Every row comes from one small tree of marks. The marks that hang from a mark follow it in brackets, in the order of their numbers. Every link used is in the known rows. Which tree was each row made from?
In the rows, zero is written as 128.
Known rows
q_349{q_14}: [112 176  45 140 115 125 151 151 132 128 101 151 147 130 143 171  84 193
 105 101 113  95 116  29 129 140]
q_356{q_215{q_825{q_76 q_989}} q_763}: [134 163 158 122 101 119 134  93 120 144 123 124  99 120  99 156 141 101
 138 101  75 185  66 171  83 147]
q_76{q_356{q_215 q_763}}: [116 172 139 106 102 129 126  94 176 175 164 115  97  99 151  99 147 149
  94 114  75 120  65  87 143 128]
q_989{q_14{q_349}}: [121 128  65 137 108  76 161 133 138 114 146 197 122 161 133 146  53 187
  49 165  71  49 162  94  89 105]
q_76{q_825{q_719{q_356{q_215}} q_763 q_989}}: [161  93 139 119 137 118  98 155 115 101 134  69 111 107 120  72 159  73
 193 187 193 138 162 185 159 147]
q_763{q_356 q_825{q_76 q_719 q_989{q_14}}}: [114  73 155 106 161 121 170 169 133 113 127 167 200 127 136 125 173 105
 114 135 159 149 163 181 122 121]
q_763{q_356{q_215} q_825}: [103 139 172 106 177 125  79 112 144 148 140 126 153 118 144 186 145 161
 121  96  84 108 100 102 179 127]
q_763{q_356}: [101 146 117 126 158 160 110 137 158 149 136 139 113 115 158 156 112 171
  98  91  94  79 124  80 152 119]
q_215{q_825{q_76 q_719 q_989}}: [143  72 112 138 155 129 150 158  85  90 107 137 107 112 112 146 139  98
 138 104 172 184 152 153  96 160]
q_356{q_215 q_763}: [120 198 122 114 109 114 118  98 165 168 129 130 119 106 137 165 120 161
  91 125  46 126  57 108 104 150]
q_215{q_825{q_719{q_356} q_763 q_989}}: [168  97 116 158 158 130 144 150  93 114 133 119  81  96  95  45 134  76
 175 146 200 132 188 150 120 162]
q_215{q_825{q_989}}: [167 136 108 168 163 123 122 117  90  81 116 126 104  95 106 166  90 143
 159  98 138 135 124 106 105 144]
q_719{q_356{q_215 q_763} q_825{q_989}}: [122 175 175 113 108 105 133  96 161 158 144  68 125 134 143 129 139 129
 137 160 121 161  99 179 123 146]
q_215{q_825}: [131 145  88 156 161 129 117 107  97 107 140 151  99 121 120 178  89 158
 118  91 113 112 123  81 113 149]
q_825{q_76 q_989}: [142 111 112 144 110 144 150 164 102 100  72 130 130 130 117 147 106 127
 150 118 143 148 124 109 113 105]
q_825{q_763 q_989{q_14}}: [181 173  78 162  99 129 142 147 110  99  98 162 149 106  66  73 107 112
 140 159 123  94 153 125  89  90]
q_719{q_356{q_215 q_763} q_825{q_76 q_989}}: [ 97 151 184 103  75 118 150 110 150 167 126  74 126 171 134 116 155 100
 136 155 126 183 102 198 121 125]
q_763{q_825{q_719 q_989{q_14{q_349}}}}: [169  44 113 143 161  49 160 153 128  79 119 179 188 121 134 153  89 165
 106 187 151 109 176 153  96 131]
q_719{q_356{q_215}}: [102 166 114 110 135  97 149 142 121 136 159 111  79 131 137 115 122 146
 104 149 113 109 121  94 150 140]
q_763{q_356 q_825{q_989}}: [147 101 169 149 186 146 101 125 139 120 103 123 178 102 150 174 120 161
 174 100 143 110 117 109 163 113]
q_825{q_763}: [153 152  82 163 111 160  93 135 116 138  83 147 125 118  99 115  98 134
 139 121 114  85 133  73 129 104]
q_356{q_215}: [123 170 100 118 139 109 106 134 123 121 126 125 102 106 120 169 116 158
  96 119  77 117 101  87 133 137]

Which tree is each row?
[112 175 138 115 129 168  65 127 153 174 123 124  95 109 100 105 149 121
 110 102  63  84 126 110 167 102] : q_825{q_763{q_356{q_215}}}
[ 93  76 154  88 148  90 160 165 102 139 138 126 140 154 144 122 169 102
 120 158 168 168 143 143 160 158] : q_763{q_825{q_76 q_719{q_356{q_215}}}}
[ 95 171 161 107 125 177  32 106 156 171 124  96 123 140 106 133 160 114
 105 103  79 104 142 146 177 101] : q_719{q_825{q_763{q_356{q_215}}}}
[102 160 143 116  59 115 207 120 147 149 146 132 167 194 136  82 138 100
 111 178 141 152 142 206  79 114] : q_719{q_356{q_763} q_825{q_76 q_989{q_14}}}
[155 137 135 157 133 186  89 141 148 144  84 123 119  95 106  95 122 120
 166 103 122  89 142 114 153  90] : q_825{q_763{q_356} q_989}
[112  64 194  91 173 126 113 162 136 130 105 110 160 107 138 159 191 103
 137 114 143 183 128 176 163 134] : q_763{q_356{q_215} q_825{q_76 q_719 q_989}}
[127 106 133 141 108 152 116 143 104 101  76 101 158 163 124 174 116 125
 145 119 159 170 141 143 123 101] : q_719{q_825{q_76 q_989}}
[119 115 117 112 122 140  98 142  85 139 117 146  78 126  67 106 171  59
 110 110 110 167 148 155 120 153] : q_356{q_215{q_825{q_76 q_719 q_763}}}
[167 139 149 142 115 107 170  91 159 126 149 155 200 106 139  84 135 147
 147 146 144 114  94 120 110 107] : q_76{q_356{q_763{q_825{q_989{q_14}}}}}
[109  85  97 125 153 134 144 147  90 115 127 161 101 133 125 154 134 111
  96  99 144 162 151 128 104 169] : q_215{q_825{q_76 q_719}}
[120 146 116 146 106 158 101 123 120 151 118 108 128 172 118  84 108 117
 140 153 166  93 177 116 152 109] : q_719{q_356 q_825{q_763}}
[157 113 102 131 123 121 139 125 125  56 172 117 147 124 148  90 129 138
 155 155 175  93 145 124 136  93] : q_76{q_356 q_825{q_989{q_14}}}
[124 140 146 143 129 113 155  95 153 175 141 142 172 144 173 130 102 165
 150 144 136 105  89  98 128 147] : q_719{q_356{q_763{q_825}}}
[160 109 143 142 107 155 110  87 169 121 144  85 142 107 179 117 120 146
 192 127 160 119  82 121 142 115] : q_76{q_356{q_763} q_825{q_989}}
[117  70 139 133 121 150 131 133 103 130 116 144 167 160 148 117 137 138
 146 105 171 127 126  61 175  91] : q_763{q_825{q_76{q_356}}}
[159 116  89 158 134  69 161 113 108  78 154 182 100 141 101 145  57 158
 100 149  97  87 167 139  72 120] : q_215{q_825{q_989{q_14{q_349}}}}
[116 125 119 142  75 188  78 130 105 148  67 131 153 187  94 127 123 100
 130 119 134 132 157 125 137  83] : q_719{q_825{q_76 q_763}}
[138  87 132 145 123 157 153 128  84  97 135 122  80 133 115  89 140 104
 163  87 171 153 135 100 141 109] : q_215{q_825{q_76{q_356} q_989}}
[ 65 139 147  88  98 120 135 136 110 144 144  93 105 201 135 129 147 111
  99 147 132 153 145 149 155 121] : q_719{q_356{q_215} q_825{q_76}}
[ 68 106 151  77 173 139 116 142 129 150 167 136  72 125 130 151 185  94
  70  81  90 161 142 165 141 167] : q_763{q_356{q_215{q_825{q_76 q_719}}}}
[124 198 130 123 128 110 113  66 143 158 160 136  89 107 117 174 120 143
 100 101  45 139  62 126  97 168] : q_356{q_215{q_825} q_763}
[153 101 119 112 121 117 158 117 175 102 182 124 164  95 174  77 159 119
 131 169 170 129 121 176 102 137] : q_76{q_356{q_763} q_825{q_719 q_989{q_14}}}
[147  90 136 126 136 115 152 130 167 124 152  91 144 111 193 117 125 125
 173 176 192 141 119 179 115 172] : q_76{q_825{q_719{q_356{q_763}} q_989}}
